Known rows, with every way that one mark hangs from another
Q329{Q838{Q237{Q786}}}: [ -8   0   6   6 -13   3  -3  -3  18  17   2   8  -5  -6 -26  16  -5  16
  14   3   8   5  -9  -1 -16 -12  -5  -6   1]
Q838{Q237}: [ -4   1   5  11 -10   2 -12   0  23  10   3   9  -3  -8 -19  15  -5  13
  11  -2   8   1 -12  -6 -16  -3  -2 -11   2]
Q974{Q745{Q237{Q786 Q838}}}: [-18   2   8   8 -16   3  -3   6  16  13   4  -9   2 -12  -2  16   1   4
  20  -4  10  -1 -11   3 -17 -12  -9 -10  -6]
Q974{Q745{Q237{Q786{Q587} Q838}}}: [-19   2   6   8 -16   3   5   5  13  10   7  -8   3 -12  -5  16   2   5
  20   0  10  -4 -11   4 -17 -10 -10  -9  -7]
Q329{Q838{Q237{Q745{Q974} Q786}}}: [ -7   1   4   8 -14   7   3  -3  20  20   3   9  -6  -5 -29  16  -3  18
  16   1   5   6  -9   3 -20  -7  -6  -4   1]
Q745{Q237{Q786{Q587} Q838} Q974}: [  2   5  -4   7 -17   7   9   0  16   9  11   4   3 -13  -6  16   8  12
  20   8  13   0   4  10 -15  -3  -8  -7  -2]
Q587{Q786{Q237}}: [ -9   3   5  10  -8  -1  -1   5  26  10  14  -5  -8 -10 -25  16  -8  12
   7  -9  18  -4 -14   2 -13 -18   2 -20  -5]
Q395{Q950{Q906{Q838}} Q974}: [-18   7   5   5  -9  -1  -2   1   4   7   8 -19  -6 -10   9  12   3 -19
  20  15  18  -1   8   8 -11  -4  -2 -12  -6]
Q329{Q838{Q237{Q745{Q974} Q786{Q587}}}}: [ -7   1   2   8 -14   7  12  -4  18  18   5  10  -5  -5 -32  16  -3  20
  15   4   5   4 -10   5 -20  -5  -8  -3   0]
Q418{Q950{Q395{Q587}}}: [-10  -1  12  11 -10  -1 -15  -1  13   3  10  -6  -3 -10   7  11  -3  -3
  13  14  22 -11  14   7 -14  -8  -4 -12  -7]
Q745{Q237{Q786{Q587}} Q974}: [  1   5  -5   7 -16   5  20  -2  17   7  12   3  -5 -13  -5  19   4  13
  18  19  12  -4   4  16 -16   0  -4 -10   0]
Q418{Q329 Q950{Q906{Q838}}}: [-16   3   3   6 -13  -4 -11  -3  10   3 -10   3 -10  -8   5   6  -7  -4
   9   7  18 -11  16  11  -4  -7  -6 -17 -10]
Q786{Q237{Q838}}: [-13   4  -8  11 -11   4 -16   4  24  13   5   0   5 -10 -22  13   1  13
  12 -12  14   0 -10 -13 -15  -8  -8 -16  -3]
Q418{Q329{Q838} Q950{Q395{Q587}}}: [-14   1  14   5 -12  -6 -21  -5   5   3   1  -8  -6  -8  -2   5  -9   3
   6   6  23 -11  26   7  -7 -16  -4 -11  -9]
Q395{Q974}: [-23   1   8   9  -6   1  -5  -1  16   8   9 -10  -4 -13  -1  14  -6   1
  13  23  17   0   5   6 -13  -7  -2 -11   0]
Q418{Q329 Q950{Q395 Q906}}: [-10  -1  12   6 -14  -5 -28  -2  11   6  -8   1  -9 -11  11   7  -3  -4
  12  -2  20 -11  23   6  -3 -10  -5 -15 -14]
Q418{Q329}: [-20  -1   4  10 -12  -1  -2   1  20   5   0   1 -10 -11  -6  10 -13   8
   6  14  16  -6   4   2 -10  -9  -2 -12  -4]
Q587{Q786{Q237{Q745{Q974} Q838}}}: [ -7   4   4  12 -10   4  -3   6  28  15  13  -3  -3  -9 -29  13  -3  13
  11 -19  16   0 -14   3 -15 -15  -1 -17  -5]
Q786{Q237 Q587}: [-14   3 -16  11 -10   2  18  -1  18   3  15   3  -1  -9 -29  15  -2  18
   9  10  13 -11 -11  -2 -17   1  -9 -15  -4]
Q838{Q237{Q786}}: [ -7  -2  -4   9 -14   4  -4   0  25  14   4   3  -2  -9 -14  16  -3  11
  15   6   5   3 -10  -5 -19  -1  -7 -11   1]
Q418{Q329{Q838} Q950{Q906}}: [-17   2  10   2 -12  -5 -15  -4   8   8 -15   7 -10  -7  -7   7  -6   2
  10   8  20  -7  17   9  -2 -16  -4 -12  -9]
Q237{Q745 Q786 Q838}: [-22  -4  -6  16 -19  17  17  10  30  26  10  -2   7 -10  -5  11   5   5
  26  12   6  10  -8  -1 -20   2 -15  -1  -4]
Q418{Q329{Q838{Q237}} Q950{Q395 Q906}}: [ -3   2  15   2 -14  -6 -37  -6   7   9 -12   6  -8  -7  -6   7  -3   5
  12 -15  17  -6  21   2  -2 -14  -5 -12 -12]
Q745{Q237{Q786 Q838}}: [ -7   4   1  10 -15   7   4   7  21  16   9   0   7 -12   1  17   6  10
  23  10  14   6   2  -3  -9  -6  -5  -6  -1]
Q906{Q950{Q395}}: [-11  -1  16  13 -10   4   5  -5  14   6  13   4 -10 -11  11  14  -4  -4
  13   7  14 -11   2   8 -11 -10  -4 -17  -8]
Q395{Q587 Q974}: [-26   4   8   7  -5  -3   0   0   6   6  21 -20   1 -13  -6  12  -7  -9
  15  20  24  -1  15   8 -17  -8  -4  -9   3]
Q237{Q786}: [-21  -6  -5  10 -15   7  16   3  26  15   9  -4  -5 -12   1  16  -4   3
  17  28  10   1  -5   5 -18  -5  -8  -9  -2]
Q395{Q587 Q950 Q974}: [-27   7   5   6  -6  -4   7   3   0   2  21 -35   0 -11   1  10  -1 -21
  16  31  27  -4  18   6 -19  -6   0  -9   1]
Q745{Q237{Q786} Q974}: [  1   5  -2   6 -15   5   8   0  21  11   9   2  -6 -13   0  19   4  11
  18  14  12  -1   4  13 -16  -3  -2 -12   1]
Q395{Q587 Q950 Q974{Q745{Q237}}}: [-27  11  10   3  -7  -6   3   5  -6   2  19 -43   2 -12   3  11   2 -21
  19  18  25  -7  15   7 -20  -9  -1 -11  -2]
Q237{Q745{Q974} Q838}: [-12   0   6  16 -14  13   0   5  27  18   7   8   2  -9 -15  10   2   9
  19  -3   9   5  -9   5 -20  -2  -9  -3  -3]
Q237{Q745{Q974} Q786{Q587} Q838}: [-16  -4 -12  13 -21  17  29   4  24  18  14   2   6 -10 -13  10   6   7
  24  15   5   4  -7  10 -24   5 -19   0  -5]
Q395{Q587{Q786{Q237{Q838}}} Q974}: [-20   8   6   5  -4  -5  -8   3   7   8  24 -25   4 -13 -19  10  -5  -6
  13  -4  27   0  11   3 -15 -17  -3 -14   0]
Q418{Q329 Q950{Q906}}: [-18   1   5   5 -12  -4 -14  -1  13   5 -13   4  -9  -9   3   7  -5  -3
  10  12  20 -11  17   9  -4 -10  -4 -15  -9]

Rows
[-24   8   9   5  -9  -3  -3   3   5   4   7 -33  -3 -11   8  14   3 -11
  18  20  18  -6   5   6 -15  -8   1 -12  -5] : Q395{Q950 Q974{Q745{Q237}}}
[-11   5 -17  13 -13   8  16   2  20   9  14   5   6  -8 -35  11   4  20
  14  -5  10  -6 -11  -1 -21   5 -14 -10  -5] : Q786{Q237{Q745{Q974} Q838} Q587}
[-13   5   2   7 -13  -2 -11  -2  12   6 -11   4  -8  -6  -1   5  -6   0
  11   1  15  -9  13   9  -6  -2  -7 -15  -9] : Q418{Q329 Q950{Q906{Q838{Q237{Q745}}}}}
[-20  -6  -9  10 -18  10  17   4  20  11  13   0   8 -12  -7  11   3   3
  19  20  11   3  -7   0 -17  -5 -17  -3  -6] : Q237{Q786{Q587} Q838}
[ -6   9   3  12 -10   3  14  -9  11   1  10   8  -8  -4   0  12 -10   1
   9  -2   6 -10 -10   9 -14   0  -8 -20  -3] : Q906{Q838{Q237} Q950}
[-10   7   5   7 -10  -2   7   5   1   5  18 -12  -3  -7  -8  11   1 -20
  20   1  19  -3   4   3 -17  -4  -3 -10  -3] : Q395{Q587 Q950{Q906{Q838{Q237}}}}
[ -3  -4  22   8 -12  -1 -21   3   8  15  18   5  -5 -14   0  14   2 -12
  24 -24  19   1  11   1 -10 -12  -5  -9  -9] : Q950{Q395{Q587} Q906}
[ -9  -1  29   3 -11  -6 -30   2   1  15  20 -14  -5 -16   0  13   1 -19
  24 -35  22   0  12   8 -10 -20  -4 -12 -13] : Q950{Q395{Q587{Q786} Q974{Q745}} Q906}
[-12  -1  18  10  -9  -2 -20   0   8   8  25 -16  -1 -15   4  12  -4  -6
  17  -1  21  -2  16   2 -15  -9  -4  -9  -4] : Q950{Q395{Q587 Q974}}
[-16   4 -16  15 -11   7  29   3  21   9  16   3   0  -8 -32  15  -1  21
  14  10  10  -9 -12  -1 -20   8 -10 -12  -4] : Q786{Q237{Q745} Q587}
[ -5   0  -6  11 -16   9   5   1  28  19   4   4  -4  -8 -18  15  -1  14
  18   2   1   4 -11   2 -24   6  -8  -9   2] : Q838{Q237{Q745{Q974} Q786}}
[-23  -5 -10  16 -19  16  33   8  24  20  15   0   9 -10 -11  11   5   7
  25  20   6   5  -9   3 -21   6 -18   1  -6] : Q237{Q745 Q786{Q587} Q838}
[ -5   9  11  10 -11   0  -6 -11   3   2  15  -6  -6  -7  10  10  -7  -5
  12 -20   6 -11  -2   9 -14  -2 -10 -21  -8] : Q906{Q838{Q237} Q950{Q395{Q974{Q745}}}}
[-12   3   6  10 -12   2   7   4  11   7   7  -5  -9  -8   2  14   2 -13
  19  10  15  -4  -5   5 -13  -5  -1 -12  -7] : Q395{Q950{Q906{Q838}}}
[-12   5 -17  13 -12   7  26   0  21   8  15   4  -2  -8 -33  14   0  21
  12   6   9 -10 -11   4 -23   8 -10 -13  -4] : Q786{Q237{Q745{Q974}} Q587}
[-15   5 -16  15 -12   8  19   4  21  10  15   4   8  -8 -33  12   3  19
  16  -1  11  -5 -12  -6 -19   5 -14  -9  -6] : Q786{Q237{Q745 Q838} Q587}
[-13   0  24   7  -9  -5 -22   1   6   7  26 -24  -3 -15   0  12  -6  -9
  16 -16  21  -4  10   7 -16 -18  -3 -12  -8] : Q950{Q395{Q587{Q786} Q974{Q745}}}
[ -8   3  -3  10 -14   5  26   4  18  10  14   1   0 -12  -2  19   3  13
  21  27  13  -2   1   5 -11   0  -4  -8  -1] : Q745{Q237{Q786{Q587}}}
[-10   6 -10  13 -12   9  -8   5  27  18   6   2   3  -8 -26  12   3  16
  15 -15  10   1 -10  -6 -21   0 -10 -14  -3] : Q786{Q237{Q745{Q974} Q838}}
[ -9  -1  -5  13 -15   9   8   4  29  20   5   3  -1  -8 -16  15  -1  13
  19   5   2   5 -12  -3 -21   6  -8  -7   1] : Q838{Q237{Q745 Q786}}
[-10   4   4  12  -9   2   7   7  28  15  15  -4  -8  -9 -27  15  -6  14
  11  -8  16  -2 -15   3 -15 -13   1 -18  -5] : Q587{Q786{Q237{Q745}}}
[-13   4 -15  11 -11   4   7   1  17   4  13   4   8  -9 -31  12   2  17
  11  -1  14  -7 -11  -8 -16  -2 -12 -12  -6] : Q786{Q237{Q838} Q587}
[-21   4   8   5  -8  -1  -4   2   6   9   5 -19  -6 -11   6  13   5 -18
  21  19  20   0  10   5 -10  -7   0 -11  -6] : Q395{Q950{Q906} Q974}
[-10   0   3   9 -14   6  14  -2  18  19   6   9  -4  -5 -31  16  -4  20
  16   7   5   5 -11   2 -18  -5  -8  -2   0] : Q329{Q838{Q237{Q745 Q786{Q587}}}}
[ -9  -1  -8  13 -16   9  19   3  25  17   9   5   0  -7 -20  15  -1  15
  19  11   2   2 -12  -1 -22   9 -10  -6   0] : Q838{Q237{Q745 Q786{Q587}}}
[  1  -1  21   7 -11  -3 -24   5   9  16  21   0  -6 -14  -9  14   2  -9
  23 -37  21   0   8   1  -9 -17  -3 -14 -11] : Q950{Q395{Q587{Q786{Q237}}} Q906}
[ -7   4   3  11  -9   2   5   5  28  14  14  -4  -9 -10 -28  15  -6  14
   9 -10  15  -3 -14   7 -16 -13   1 -18  -4] : Q587{Q786{Q237{Q745{Q974}}}}
[-17  10  12   2  -6  -7   5   4  -6   5  25 -33  -4 -10  -2   9   0 -29
  20   3  28  -2  15  13 -13 -13   1 -13  -5] : Q395{Q587{Q786} Q950{Q906{Q838}} Q974}
[ -7  -1  16   8 -11  -2 -21   0   9   8   5   0  -4 -10   7  11   2 -10
  19   0  22  -8  16   8  -9  -9  -5 -12 -10] : Q418{Q950{Q395{Q587} Q906}}
[ -8   2  16   8  -8  -4 -22   1  10   8  28 -21  -1 -14  -5  12  -4  -4
  15 -14  23  -3  14   1 -14 -14  -2 -14  -6] : Q950{Q395{Q587{Q786{Q237}} Q974}}
[ -2   3   2  13 -12   7  -3   0  27  15   3  10  -5  -7 -23  14  -3  16
  14  -5   4   2 -13   0 -21   4  -4 -10   2] : Q838{Q237{Q745{Q974}}}
[-19   7  14   2  -6  -7   2   6  -3   7  22 -32  -4 -12  -5  10   2 -28
  20   8  30  -1  17  11 -12 -16   3 -12  -5] : Q395{Q587{Q786} Q950{Q906} Q974}
[-11   5 -11  13 -11   7   3   3  28  16   7   1  -5  -9 -25  15  -1  17
  13  -5   9  -4 -10   0 -22   2  -6 -17  -1] : Q786{Q237{Q745{Q974}}}
[-15   5  -9  15 -11   9  -5   7  28  19   7   1   6  -8 -25  12   3  16
  16 -13  11   2 -11 -11 -18   0 -10 -13  -3] : Q786{Q237{Q745 Q838}}
[-11   1  19  11  -9   1   9  -3   9   5  21  -3  -9 -11   6  13  -6  -9
  12   2  19 -12   5  10 -12 -15  -3 -17  -7] : Q906{Q950{Q395{Q587{Q786}}}}
